Each row was made from one small tree. The marks that hang from a mark follow it in brackets, in the order of their numbers. Every link used is in the known rows. Write each row's tree.
Known rows:
q_698(q_55(q_491(q_612)) q_626): [ 1.35  3.53 -2.66  1.18 -0.52  2.30 -0.94 -0.96  0.01  1.08 -3.77 -2.01
  1.86  0.94  7.02  0.54 -0.97 -2.57 -2.56 -0.69 -2.37  3.61  1.77]
q_48(q_197(q_491)): [ 1.72 -0.80 -3.54 -0.62  2.55 -0.60  1.94  1.24  0.68 -1.14  1.89 -1.15
 -2.36 -2.75 -2.42 -0.53 -0.50  0.78  1.36  0.45 -0.75  1.16  0.80]
q_48(q_197 q_612): [-0.42  0.11 -2.32 -0.48  0.74  1.63  1.66  0.35  2.14 -0.61 -2.91 -0.93
 -1.45 -2.63 -2.79  2.15 -3.01  1.73  4.60 -2.51 -1.39 -0.87  0.14]
q_197(q_48 q_491): [ 2.01  0.09 -4.85 -0.78  1.66 -2.96  2.46  1.82  4.38 -0.05  0.46 -0.72
 -0.36 -5.11 -1.26 -0.80 -2.03  1.22  2.59 -3.07 -1.54  1.70  0.09]
q_612(q_48(q_197(q_491(q_626(q_698))))): [-3.67 -3.53  0.88 -0.38 -0.09  2.70  0.59  1.04 -2.84 -2.80  1.19  2.76
 -0.70  2.65 -4.20 -1.18  2.01 -0.78 -1.07  4.13  0.42 -3.19 -3.41]
q_55(q_48(q_197) q_491(q_612)): [ 5.34  4.31  0.67  1.83 -1.93 -0.57 -2.93 -3.90 -2.96 -1.13  1.71 -2.71
 -0.64 -1.81  4.05 -0.06  0.10  0.35  0.39 -2.59  0.04  1.93  5.84]
q_491(q_612): [ 5.15  0.49 -2.83  0.10 -0.88 -2.81  0.08 -1.23  2.20  2.41  1.72 -2.64
 -0.01 -2.97  1.44 -0.17 -3.85 -2.59  0.76 -4.10  0.36  2.60  3.11]
q_48(q_197(q_491(q_612 q_626(q_698)))): [-0.67 -1.80 -3.57 -1.87 -1.09 -0.69 -1.29 -2.42 -1.93 -2.47  2.78  0.90
 -2.06  1.80 -1.39 -1.13  0.18 -3.09  1.47  1.17 -0.45 -1.20 -1.00]
q_612(q_48(q_197(q_491(q_626)))): [-0.44 -2.64  1.38 -0.92  2.39  0.25  1.35  3.12 -1.64 -2.40  1.46  0.97
 -1.11  1.05 -4.15 -0.20  1.91  0.13 -1.22  2.05  1.75 -2.37 -1.19]
q_626(q_698): [-1.01 -0.67 -1.82  0.33 -3.08  1.74  0.86 -1.17  1.35  3.13 -0.83  0.69
  0.79 -1.37  0.71 -0.14 -2.65  0.23  0.75 -0.96 -0.95  2.10 -2.29]
q_55(q_491(q_612(q_48) q_626(q_698))): [-0.67  2.50  2.98  1.16 -3.99  1.27 -1.50 -3.25 -1.69 -0.66 -0.76  1.13
  3.57  3.21  2.67 -0.34  0.40 -2.00 -2.34  0.25  1.80 -0.97 -2.14]
q_197(q_48(q_612) q_491(q_626)): [-2.43 -0.30 -0.81 -2.70  3.08 -2.84  2.34  2.82  5.13 -1.48 -1.29  0.94
  0.01 -2.54 -3.45  0.71 -2.10  2.77  4.94 -2.54 -1.03 -2.47 -3.20]
q_55(q_48(q_197 q_612) q_491(q_626)): [-1.91  3.29  6.00 -0.19  0.34  1.97 -0.86 -0.95 -1.41 -2.01 -2.74  0.15
  0.09  0.63  1.02  2.22  1.56  5.25  3.02 -0.88  0.73 -2.88 -0.34]
q_626(q_698(q_55(q_48(q_612)))): [-4.56 -0.71  1.80  2.75 -0.37  2.09 -0.63 -1.05  1.41  3.36 -1.72  0.44
  0.15  0.47 -1.22  1.64  0.94  1.67 -1.43  3.85 -1.90  0.94  1.45]
q_55(q_48(q_197) q_491): [ 2.65  3.68  2.30  1.67 -1.27  1.59 -1.35 -1.96 -2.35 -0.43 -0.81 -1.50
 -0.34 -1.97  2.90  0.56  1.34  3.76  0.63 -1.67  0.06  1.37  2.79]
q_698(q_55 q_626): [-0.92 -1.08 -2.10  0.62  0.67  3.08  0.51  2.57  0.51  3.69 -4.36 -0.70
 -0.03  0.57  3.39  0.63 -1.31 -0.59 -2.17 -0.26 -2.47  2.58 -0.68]
q_491(q_612(q_48) q_626(q_698)): [-0.16 -1.79  1.69  0.55 -3.35  0.41 -1.28 -1.31 -1.70  0.63  1.42  0.94
  1.21  2.56 -0.17 -0.67 -0.90 -3.66 -2.25  0.01  1.58 -1.56 -1.01]
q_698(q_626): [ 1.12 -0.06 -1.03 -0.52 -1.08  3.03  0.18  2.35 -0.83  2.52 -2.04 -1.02
 -0.17 -1.50  2.49 -0.41 -4.58 -0.93  0.57 -3.54 -1.85  2.19 -2.43]

Write each row's tree:
[-3.32 -2.57 -1.55 -1.86 -0.38  1.23  0.57 -0.31 -1.28 -1.64  0.69  2.55
 -1.48  1.64 -2.00 -0.90  1.10  0.38  1.78  2.04 -0.66 -1.30 -4.04] -> q_48(q_197(q_491(q_626(q_698))))
[-0.06 -0.98  1.78  2.26  0.30  2.77 -1.76  2.64 -2.30  4.08 -1.53 -1.07
 -1.13  0.35  3.58 -0.60  0.45  0.34 -3.92  1.04 -2.26  2.59  2.70] -> q_698(q_55(q_48) q_626)
[-0.72  0.04 -2.62 -0.88  3.60 -0.03  2.62  1.59  2.78 -2.50  0.42 -1.08
 -1.92 -2.53 -5.49  1.45 -1.93  1.33  3.80  0.57 -1.57 -0.80 -0.46] -> q_48(q_197(q_491) q_612)
[-0.22 -1.20 -4.59 -1.89 -1.63 -3.13 -0.71 -1.54  1.61 -1.09  1.85  1.60
 -0.91 -0.63 -0.11 -1.87 -1.42 -2.41  2.46 -1.72 -1.81 -0.80 -1.67] -> q_197(q_48 q_491(q_612 q_626(q_698)))
[-3.55  2.72  2.67 -0.59 -3.14  2.18 -0.10 -2.31  0.32  1.60 -3.53  2.20
  3.11  1.76  4.23  0.57  0.67  2.85  1.01 -0.67  0.76  0.14 -5.73] -> q_55(q_491(q_626(q_698)))
[-5.79 -0.84 -1.84 -2.12  0.31 -0.21  1.72  0.73  4.02 -1.48 -1.41  2.65
  0.22 -0.93 -3.64  0.08 -1.95  1.52  4.84 -0.23 -2.07 -3.04 -5.43] -> q_197(q_48(q_612) q_491(q_626(q_698)))
[ 2.02 -1.45 -1.49  0.93  2.70  0.44  1.87  2.64 -0.92 -2.56  2.34 -0.75
 -1.48 -1.20 -4.80 -0.67  0.48 -0.32 -1.41  2.02  0.22 -0.31  1.45] -> q_612(q_48(q_197(q_491)))
[ 3.15 -1.84  0.25 -0.67 -0.96 -0.20 -1.14 -0.06 -2.48 -1.72  0.71 -0.27
 -0.79  1.38 -0.74 -0.12  0.04 -2.68 -0.69 -2.29  2.30 -2.23  2.32] -> q_491(q_612(q_48(q_197)) q_626)
[-0.75 -1.83  1.02 -0.07 -0.65 -1.46 -0.27 -0.26 -1.21 -1.11  4.65  0.83
  0.90  2.47 -2.93 -1.87  0.23 -4.43 -2.81  3.15  1.80 -1.16 -1.24] -> q_197(q_491(q_612(q_48) q_626(q_698)))
[ 2.33  2.89  3.71  0.48 -0.97 -1.32 -0.83 -1.12 -0.42 -0.26 -0.45 -0.91
  3.36  1.40  2.89  0.48  0.50 -0.78 -1.99 -1.77  3.27 -0.38  0.25] -> q_55(q_491(q_612(q_48) q_626))
[-0.52  0.49 -3.91 -1.27  3.01 -2.29  3.40  1.74  6.20 -1.45 -0.78 -0.68
 -0.13 -5.28 -4.31  0.76 -3.54  1.56  4.79 -2.39 -2.67 -0.33 -1.02] -> q_197(q_48(q_612) q_491)
[ 2.67 -1.29 -2.76 -2.49  1.78 -3.21 -0.12 -0.19 -0.76 -2.06  3.00 -1.02
 -2.54  0.51 -1.15 -0.79  0.12 -1.91  1.65 -0.88  1.06 -0.89  1.11] -> q_48(q_197(q_491(q_612 q_626)))
[-2.08 -1.35  0.92  3.06 -1.45  1.51 -1.42 -1.07 -0.44  4.69 -0.29  0.94
 -0.44  0.41  1.91 -0.10  2.35  1.30 -3.47  3.38 -1.33  2.68  2.18] -> q_626(q_698(q_55(q_48)))
[-2.05 -0.90  4.04 -1.35  3.24 -0.96  0.13  2.04 -1.12 -2.16  2.43  0.09
 -2.53 -0.23 -4.51  0.80  1.44  2.89  2.26  1.83  0.50 -3.27  0.35] -> q_55(q_48(q_197(q_491(q_626)) q_612))
[ 2.79 -0.59 -3.53 -2.21  1.34 -5.32  0.35  0.51  2.98 -1.27  1.76 -0.15
 -0.53 -2.15  0.09 -1.39 -1.59 -1.28  2.52 -4.01 -0.29 -0.47  0.64] -> q_197(q_48 q_491(q_612 q_626))
[ 5.32 -1.22 -2.55  1.36 -0.92  0.02 -0.50 -0.36 -1.52 -1.74  1.61 -2.03
 -1.09 -1.35 -1.41  0.23 -1.68 -3.50 -0.90 -2.04  0.70  0.12  4.69] -> q_491(q_612(q_48(q_197)))
[-0.09 -2.54 -0.12  0.00 -3.67  2.15 -2.39 -2.03 -3.91 -1.81  0.46  1.83
 -0.49  3.15 -0.92 -0.70 -0.28 -3.88 -0.86  0.04  0.95 -2.74  0.30] -> q_491(q_612(q_48(q_197)) q_626(q_698))
[ 4.52  0.14 -0.92  1.13  2.15 -3.75  1.37  1.08  0.97 -0.95  5.55 -2.96
  0.31 -1.37 -3.27 -1.43 -1.39 -3.99 -2.91  0.83  1.35  1.25  3.59] -> q_197(q_491(q_612(q_48)))
[-2.45  2.35  1.76 -0.29  1.40 -0.04  1.15 -0.39  2.97  3.01 -5.96  1.44
  3.27  1.52  5.33  2.69  3.53  4.51 -1.32  0.42  1.73  1.42 -1.74] -> q_698(q_55(q_491(q_626)))
[-1.45  2.31  6.00  1.10  0.91 -0.23 -1.19 -0.07 -0.18  3.40 -3.10  0.58
  2.05  1.74  5.43  1.69  5.26  5.15 -3.11  1.62  2.34  1.55  1.08] -> q_698(q_55(q_48 q_491(q_626)))
[-5.63 -3.15 -2.84 -1.15  1.38  1.57  0.66 -0.08  0.04 -0.07 -1.97  3.07
 -1.44  3.50 -1.12  0.45  4.32  0.67 -0.95  5.69 -0.98 -0.60 -2.14] -> q_48(q_197(q_491(q_626(q_698(q_55)))))
[-0.33  3.04  3.31  2.93 -0.17  3.65 -1.66  0.90 -2.23  2.83 -3.37 -1.24
  1.20  1.03  6.17  0.30  1.73  1.94 -4.01  1.28 -2.10  3.05  1.44] -> q_698(q_55(q_48 q_491) q_626)
[-2.03 -2.93  0.22  1.56 -1.51  0.45 -1.21 -1.14 -0.63  1.66 -0.66  1.62
  1.59  4.32  0.65  0.24  2.38 -3.56 -4.67  3.03  1.37 -0.75  0.92] -> q_491(q_612(q_48) q_626(q_698(q_55)))
[ 2.33 -0.50  0.21  0.54  2.19 -1.06 -0.17  1.15 -2.05 -0.55  4.42 -1.59
 -3.25 -2.53 -2.36 -1.47  1.03  1.27 -0.10  1.51 -0.35  1.33  3.58] -> q_55(q_48(q_197(q_491)))
[ 0.32  3.04  7.23  0.44 -0.78 -0.30 -1.49  0.01 -1.12  2.20 -0.90 -0.08
  1.79 -0.43  4.78  0.54  2.14  4.84 -0.36 -1.64  2.52  0.63 -0.63] -> q_55(q_48 q_491(q_626))
[-0.85  3.05  1.16 -0.50 -4.21  0.11 -1.50 -4.49 -0.33  0.63 -1.36  0.85
  2.88  1.73  4.85  0.00 -0.39 -0.78  0.69 -1.53  0.71  0.34 -2.85] -> q_55(q_491(q_612 q_626(q_698)))
[ 2.31 -1.17  1.80 -0.49  2.05 -4.02  0.51  1.80 -0.03 -0.86  4.59 -1.06
  0.50  1.23 -2.65 -1.01  0.09 -3.52 -2.51  0.87  3.07 -0.82  1.15] -> q_197(q_491(q_612(q_48) q_626))
